Each row comes from the steps of one path. Every step used is in the known rows, and no mark comes twice. Write the path behind each row, first mark first.
In the rows, zero is written as 128.
Known rows
zevar lofog tuton vepuz: [153 114 130 131 145  90 157 106 128 134 124 100 130 122 118 121 134 113
 135 127 176 136 107 124 110 108 122 118 172 161  28 186 226 159 109 147
 116 132 130 149 109 114 117 136  94 134 149 142 129 154 124 146 148 141
 127 158 112 143 209 155 117 131 139 121 160 131 160 148 117 142 141 148
 163 129 140 123 139 195 101 140 151]
luse tuton: [133 141 134 137 136 126 102 140  96 150 122 136 115 132 114  92 134 110
 145 124  95 124 133 119 132 117 133 148 106 118 121 136  69 101 125 122
 169 139 129 128 122 208 143 137 132 126 119 127 112 118 109 124 130 149
 126 103 141 110 102 108 125 112 129 141 145 124 147 112 163 111 125 125
 112 111 136 114 126 171  98 108 146]
vepuz tuton suto fefe: [131 126 116 130 146 165 145 126 132 116 137 129 150 124 158 140 132 130
 134 127  51 120 136 124 146 146 156 149 100 137 111  92 126 138 132 117
 132 113 121 121 160 139 129 138 178 116 165 113 145 114 136 136 108 126
 140 145 125 139 106 116 145 119 114 137  60 136 108 102  97 119 129 126
 122 143 101 161 154  84 157 118 100]
luse zevar lofog tuton vepuz: [178 108 133 133 144  92 177 116 140 151 129 106 107 118  96 129 132 119
 128 129 223 133 117 114 118 117 126 119 168 141  68 208 200 138 104 136
 120 119 121 141 102 100 118 137  86 124 140 133 129 163 125 142 162 130
 115 134 125 143 198 164 118 136 153 108 171 122 153 138 117 149 136 150
 160 149 146 116 127 177  84 128 157]
zevar suto fefe luse tuton: [121 138 120 107 115 118  79 145 124 120 128 139 145 144 135  96 109 113
 128 124 114 126 136 164 130 128 119 105  92 125 229 119  82 110 151 132
 144 155 133 127 144 149 142 119 149 141 103 142 109  85 108  89 118 141
 159 132 151 106 112 108 128 107 114 135  97 120 114  91 159 132 134 113
 101  98 132 132 107 118 151 139 100]
luse tuton vepuz: [169 148 123 149 133  96 122 104 102 165 128 132 115 138 119  75 132 100
 144 125 116 123 132 124 116 107 139 123  97 128  89 163 157 115 121 136
 147 138 120 147 114 172 139 145 146 129 109 125 135 140  95 134 161 133
 131 128 143 122 146 120 134 117 137 153 130 116 146 100 156 124 145 132
 127 121 143 130 124 201  69 101 148]
suto fefe: [129 117 132 133 100 173 113 139 119 125 123 111 136 142 161 142 128 124
 151 134  63 120 127  98 132 138 132 118  81 123 179  77 103 129 118 127
 151 123 129 120 126 130 121 147 138 122 123 127 120 102 145 135  76 152
 110 139 132 124  88 113 136 113 126 138 146 152 137 141 116 138 134 116
 124 116 121 153 123  81 166 126 110]
suto fefe luse tuton: [115 151 121 129  95 124  77 148 109 137 127 131 141 148 129  95 109 103
 135 133  83 123 132 146 124 127 132 122  65 118 193 131  89  99 156 131
 163 144 128 123 140 155 141 147 141 136 117 154 111  92 108  93 111 145
 150 133 150 102  77  93 127 120 122 128 108 133 146  99 175 118 147 111
 108  89 141 134  98 160 141 137 106]
lofog tuton suto fefe luse: [ 83 144 109 124 101 135 137 130 138 104 135 123 166 131 155 140 117 115
 123 133 129 122 114 166 132 128 140 102 108 133 139 123 109 117 158 119
 104 150 137 127 140  97 125 127 143 142 159 144 135 121 122 118 116 145
 147 164 118 121 151 116 129 139 120 104  86 148 131 106 114 143 151 117
 122 109 118 130 125 124 166 155 114]
fefe luse zevar: [144 151 127 145  68 142 125 149 123 146 133 146 100 136  98 138 126 127
 121 134 163 129 124 126 132 123 126 133  79  81 197 154  84  98 140  93
 119 139 117 121 110 123 122 131  99 124 107 125 110 132 131 130 161 124
 110 102 138 119  81 126 126 136 140 114 143 112 111 140 129 130 101 117
 118 137 141  91 111 121  98 128 155]
lofog tuton vepuz: [155 132 122 139 113  94 163 105 107 141 132 117 140 124 135 109 136 102
 130 127 171 129 108 122 112 103 131 100 155 146  46 162 191 130 114 123
 122 150 127 150  93 125 112 133 121 142 143 128 134 163 112 161 147 143
 108 144 108 132 192 142 127 122 136 136 149 140 147 129 130 136 139 135
 155 129 145 134 126 181  95 129 163]
tuton lofog: [100 120 134 139 123 104 125 133 134 128 123 128 148 129 114 130 138 147
 141 130  89 129 120  89 128 120 115 175 130 123 104  55  75 142 105 120
 147  96 126 124 115 122 125 138  87 122 136 118 136 105 146 147 118 108
 112 109 134 151 119 134 129 124 124 131 208 119 137 140 103 124 117 134
 132 125 139 125 125 107 125 126 146]
lofog tuton suto: [ 96 123 118 134 158 129 167 121 127 111 130 134 145 106 134 141 143 122
 129 124 161 124 115 148 151 116 143 133 152 134  60 136  77 118 122 109
 113 150 139 133 122 150 131 111 143 135 178 112 137 151 120 153 142 149
 125 132 105 137 193 140 125 129 128 109 135 151 134 113  96 132 132 134
 124 141 111 108 154 152 130 127 156]
tuton suto fefe luse: [ 89 146 106 137 101 156 118 129 140 112 133 126 151 144 160 145 116 126
 133 136  88 123 124 156 136 130 145 113  56 119 168  93  93 120 153 123
  99 137 128 128 154  96 133 136 151 129 141 129 141 107 128 118 127 130
 145 163 135 126 122 125 134 137 119 116  78 137 114 113 104 133 139 115
 109 115 106 127 136 107 165 143  97]
vepuz zevar lofog: [126 116 153 134 154 158 124 128 146 119 115 120  83 118 113 172 137 157
 127 127  92 139 115 114 114 141 120 153 131 129  99 120 165 153 115 149
 101  97 133 111 141 154 130 135  99 113 134 128 130 146 155 139 103 107
 118 127 127 136  80 153 128 143 124 126 165 117 117 202 118  99 117 140
 134 156 112 110 141 108 120 122 111]
fefe luse tuton vepuz zevar: [160 171 126 149 109  92 121 107 119 151 134 146  85 134 122  94 127 113
 106 132 133 130 119 159  91 120 141 121  96 117 120 159 187 103 148 142
 110 128 123 125 130 164 132 144 146 135 102 137 150 168  99 124 169  93
 137 122 146 118  88 119 145 141 123 146 105 101 106 131 178  89 145 124
 124 132 145 129 120 178  70 112 131]
suto fefe luse tuton vepuz zevar: [169 158 123 137  96  99 113 113 128 143 135 133  97 139 146 103 117 113
 110 135 110 123 127 150  97 135 146 114  82 121 143 136 196 109 150 151
 124 122 125 117 141 135 131 159 161 133 107 143 153 146 105 113 128 103
 143 132 150 117  75 109 150 138 123 146  95 114 119 124 177 100 161 121
 122 126 143 164 112 152  99 119 107]
lofog tuton: [105 122 133 129 105 126 143 133 103 120 123 121 143 115 126 128 138 113
 131 126 153 129 109 120 125 114 123 119 161 140  85 146 112 116 119 105
 143 152 139 130  95 162 118 122 110 136 157 131 109 141 126 153 111 166
 106 119 102 120 152 126 116 123 133 124 169 153 154 140 135 132 121 127
 144 126 138 116 125 160 125 137 164]
vepuz zevar suto fefe: [131 101 141 103 129 155 120 130 139  97 129 130 123 128 177 171 129 154
 121 124  96 127 137 130 128 153 120 105 126 126 218  51 111 143 113 142
 118 118 134 105 140 123 122 108 161 121  99 109 137 111 157 128  73 126
 118 126 127 127  92 136 146 114 116 147 118 133  86 170 110 128 128 118
 113 154 101 159 132  12 178 123  85]
tuton luse zevar lofog: [141 126 136 140 152 174 115 143 135 157 119 122  94 133  87 147 127 150
 134 135 138 134 151  81 143 140 116 152 150 112 136 158 140 146 121 131
 136  97 114 133 127  90 131 133  87 115  95 127 113 127 145 120 143 112
 108 105 133 134 105 134 110 148 146 126 139 114 145 146 126 131  98 135
 134 139 134  98 129 128 115 117 135]

Write each row's path
[157 138 124 138  59 151 119 158 139 141 136 133 104 146 117 147 117 122
 128 139 154 121 132 116 132 139 129 128  63  88 228 128  84 106 140 106
 139 121 118 113 122  83 119 144 116 122 105 130 113 116 140 114 128 128
 112 113 145 120  73 114 132 132 140 112 127 123 117 126 127 142 120 112
 116 126 138 125 105  84 134 135 127]
suto fefe luse zevar
[125 123 119 133 157 133 116 133 134 127 131 127 139 131 150 130 126 121
 147 125  78 112 143 128 148 138 155 137  83 126 148 101  56 109 127 134
 151 123 131 124 156 148 149 142 181 117 137 120 142 102 119 114 111 145
 146 131 144 123 123 107 138 118 126 128  96 146 141  79 124 129 159 125
 100 121 107 144 133 124 147 109 107]
luse tuton suto fefe
[132 115 129 104 157 138 136 137 115 127 131 144 129 117 113 131 129 142
 105 125 226 132 155 111 153 127 109 115 212 117 171 146  90 121 121 107
 141 145 125 134 101  94 121  81 131 133  85 104 111 130 134 129 150 136
 100  89 109 124 164 124 117 124 141 137 125 129 115 116 129 159  91 122
 127 148 131 118 124  93 131 125 160]
lofog tuton luse zevar suto
[115 165 121 144 138 180 111 122  90 142 123 141 138 136 120  93 130 128
 126 132  39 130 149  94 131 128 133 146 159 132  78 127 190 147 148 108
 153 127 111 142 130 146 120 129 139 134 124 124 117 139 121 141 139 106
 116 116 109 126  58  94 125 131 118 174  53 129 110 115 166  95  91 115
 141 112 137 142 135 133 128 119 148]
vepuz tuton luse
[139 121 128 114 154 168 117 132 126 136 131 151 118 135 120 128 130 149
 117 126 180 132 162 101 160 130 114 118 166 104 199 122  73 126 116 112
 133 132 116 132 114  95 127  86 138 127  63  94 113 124 136 128 157 118
 104  94 124 129 132 129 123 125 141 149 120 112 100 129 118 152  83 117
 116 151 120 113 129  70 127 113 144]
tuton luse zevar suto
[163 136 136 138 112 102 166 100 114 130 133 128  95 112 142 137 140 127
 108 130 178 131 107 133  98 120 135 111 157 134  64 150 210 127 118 135
 107 128 131 125 105 134 112 136 133 135 134 123 157 191 121 161 139 116
 106 120 109 129 141 141 140 141 130 141 154 135 122 163 144 108 143 132
 148 152 139 143 137 148  90 120 155]
lofog tuton vepuz zevar
[ 90 149 123 136 119 152 116 127  90 129 124 129 149 127 129 112 128 115
 127 135 137 129 138 102 134 118 121 117 195 138  69 147 146 123 145 115
 151 147 130 144 102 115 120 119 119 152 131 135 115 141 118 143 123 146
 103 121  97 116 132  97 108 139 131 145 130 157 159 122 157 127 118 117
 145 104 145 129 121 159 139 139 166]
lofog tuton luse
[106 110 142 121 150 124 143 138 129 113 115 108 134 114 105 136 134 125
 137 125 154 137 108 122 124 123 111 131 178 153  66 159 149 144 115 130
 128 133 142 133 116 145 123 123  80 129 166 147 106 133 140 141 103 152
 122 142 107 126 163 145 104 129 132 108 179 141 164 157 122 133 120 144
 154 120 130 103 131 169 137 143 144]
zevar lofog tuton
[135  91 128 122 158 134 164 144 166 119 133 107 123 111 125 179 127 138
 131 126 172 121 131 123 155 146 138 143 143 131 119 138  92 129 115 129
 130 104 132 119 140  76 131 133 133 112 157 129 136 119 147 117 107 145
 134 132 125 138 175 140 125 137 142  89 122 154 146 116  86 158 148 143
 131 147 111 134 142  98 158 128 111]
luse zevar lofog tuton suto fefe
[183 111 133 104 152 111 117 113 134 126 136 133 114 132 165 127 123 136
 117 121 128 123 143 138 118 141 132  97 130 137 180  88 154 128 115 158
 132 118 127 117 141 131 131 119 184 123  81 117 150 124 126 112 106 121
 139 127 142 127 118 126 152 110 120 156  98 123 101 127 140 126 151 125
 113 145 117 177 130  66 131 112  90]
luse tuton vepuz zevar suto fefe
[161 119 142 140 142 127 142 105 148 133 122 115  81 127 121 152 137 148
 125 128 115 140 113 119 103 131 129 136 129 134  82 142 232 164 109 166
  89  92 125 128 136 130 124 146 109 118 118 128 148 161 141 146 135  92
 124 147 130 142 117 164 136 145 127 135 144 106 117 194 117 106 135 145
 144 156 115 120 142 126  92 116 120]
tuton vepuz zevar lofog
[ 79 124 115 122 128 131 133 133 154 100 131 110 162 127 136 160 113 125
 128 133 141 130 117 166 132 133 128 116 121 149 122 141 138 140 156 138
  94 135 139 128 154  83 131 130 122 134 170 154 131 111 130 105 115 136
 162 175 125 130 161 133 118 141 119  92  99 141 142 121 106 143 150 130
 132 111 112 114 128 136 175 163  98]
zevar lofog tuton suto fefe luse
[116 132 133 131 139 105 144 127 132 130 127 138 158 121 102 109 140 143
 131 126  44 133 124  94 122 126 121 198 141 134  65  77 141 149 119 106
 156  92 118 122 132 153 117 139  94 118 164 123 134 122 144 143 132  86
 131 106 127 153  87 124 134 120 116 141 152 109 115 124 127 101 100 138
 142 121 143 146 134 104 119 124 144]
vepuz tuton lofog
[ 97 126 118 107  96 154  93 135 135 103 130 128 163 149 160 136 112 129
 127 129 113 130 127 150 126 130 114  87  92 125 235  85 109 138 141 126
 109 154 132 125 142  94 122 108 137 133 105 126 115  92 138 114 111 132
 140 158 134 123 119 130 130 116 116 132 103 122  93 138 112 141 122 109
 112 111 112 126 116  70 178 155  91]
zevar suto fefe luse
[105 127 138 133 139  76 105 135 130 145 123 139 142 128  92  93 135 131
 139 124  79 125 135 102 127 119 119 184 130 124 104  82  63 114 112 130
 175 101 129 126 125 166 140 145  96 122 132 131 131 104 125 123 129 114
 132  92 150 134 116 113 125 119 123 130 200 119 161 103 148 117 131 138
 120 107 150 129 120 157 106 112 144]
luse tuton lofog
[156 117 133 116 149 130 143  97 131 118 134 141 107 122 160 134 141 150
 108 121 161 135 122 141 112 126 129  99 143 126 145  99 171 144 104 141
  74 133 126 127 127 128 122  99 157 127  81  93 152 157 133 151 149 100
 118 133 124 139 151 163 149 124 122 163 122  98  72 168 109 123 120 130
 120 176 111 133 142  78  97 111 124]
tuton vepuz zevar suto
[ 79 133 132 130 149 148 118 128 114 129 112 114 142 128 112 119 126 128
 132 135 137 137 137 103 136 125 109 123 214 152  49 166 177 153 141 135
 142 128 135 147 118  98 126 122  89 144 135 148 112 130 131 129 122 139
 116 130 100 122 145 118  99 145 129 129 133 149 171 137 147 126 115 131
 152 105 138 111 132 167 147 145 144]
zevar lofog tuton luse
[100 124 121 132 153 120 168 136 163 119 133 131 123 106  91 162 129 135
 114 127 222 134 116 162 144 127 131 150 145 122  89 191  97 121 138 117
  87 131 133 127 136 110 138 116 103 126 171 130 129 148 129 122 168 124
 142 131 121 135 192 154 114 153 137  75 123 121 135 122  96 143 128 143
 129 143 120  80 139 166 119 141 143]
fefe luse zevar lofog tuton suto
[138  98 146 121 140 125 157 152 140 131 124 112 105 109  82 156 134 131
 128 124 211 135 120 114 136 131 112 150 175 128  97 187 126 131 111 117
 139 123 133 122 107 133 122 125  72 120 152 139 104 142 145 135 128 147
 112 107 116 129 163 150 108 130 145  93 189 137 154 153 121 145 117 145
 146 141 140 104 125 152 115 134 152]
luse zevar lofog tuton
[103 128 125 100 141  68  90 142 154 118 129 139 173 141 123  94 111 136
 127 124  99 126 142 142 125 128 104 145 124 134 183  63  58 128 140 140
 152 115 133 120 147 118 141 121 112 133 112 140 128  69 129  87 117 106
 163 120 159 131 129 109 128 112 112 125 151 109 127  85 140 132 140 128
 113  93 140 147 105 107 156 141  98]
zevar suto fefe luse tuton lofog
[166  91 135 106 126 155 125 147 140 123 134 128 124 131 149 160 128 147
 132 124 152 124 146 103 148 145 121 112 115 108 252  85  57 128 104 122
 139 119 121 114 126 100 121 108 144 114  86 104 117  99 156 120  99 143
 113 111 138 129 116 137 137 108 137 129 138 131 108 131  97 163 114 120
 109 153 111 143 119  24 161 117 106]
luse zevar suto fefe
[103 155 104 131 116 154 129 126 140 110 136 137 158 136 147 124 119 123
 123 132  66 123 123 154 131 136 150 132  71 124 139 114 150 130 164 115
 108 136 122 127 167 122 126 136 162 127 164 136 137 120 124 115 132 105
 163 161 129 132  96 118 139 132 111 125  40 127  95  97 119 115 130 118
 121 113 110 142 131 111 161 143 102]
vepuz tuton suto fefe luse
[119 140 120 139 179 134 126 121 123 137 129 150 120 120 123 114 139 120
 137 120  99 121 134 149 151 119 153 154  96 121 101 130  47 104 124 122
 129 138 128 133 141 187 156 124 165 122 143 105 137 126 104 127 158 133
 143 114 139 121 152 123 130 123 127 126 113 122 135  93 122 115 136 130
  99 131 109 106 155 175  99 100 140]
luse tuton suto
[158 142 111 118 118  86 105 109 123 139 136 131 145 149 143  78 109 105
 127 125 146 123 138 163 115 115 131  86  91 136 186 137 156 125 141 149
 125 153 123 146 140 111 134 130 162 141  87 137 131 113  96  98 156 127
 158 157 153 118 159 132 138 112 126 145  87 108 114  85 149 140 148 121
 119 105 133 149 113 148 113 131 104]
zevar suto fefe luse tuton vepuz
[115 108 152 119 134 122 149 131 136 112 119 114 107 100 114 160 136 142
 117 126 153 140 107 135 107 135 112 141 192 146  57 153 176 142 118 138
 112 116 144 114 121 154 122 122  90 124 165 143 125 157 146 142  95 130
 118 121 106 127 131 147 117 140 124 112 171 142 144 182 132 108 126 142
 150 147 129 109 133 150 128 138 135]
vepuz zevar lofog tuton
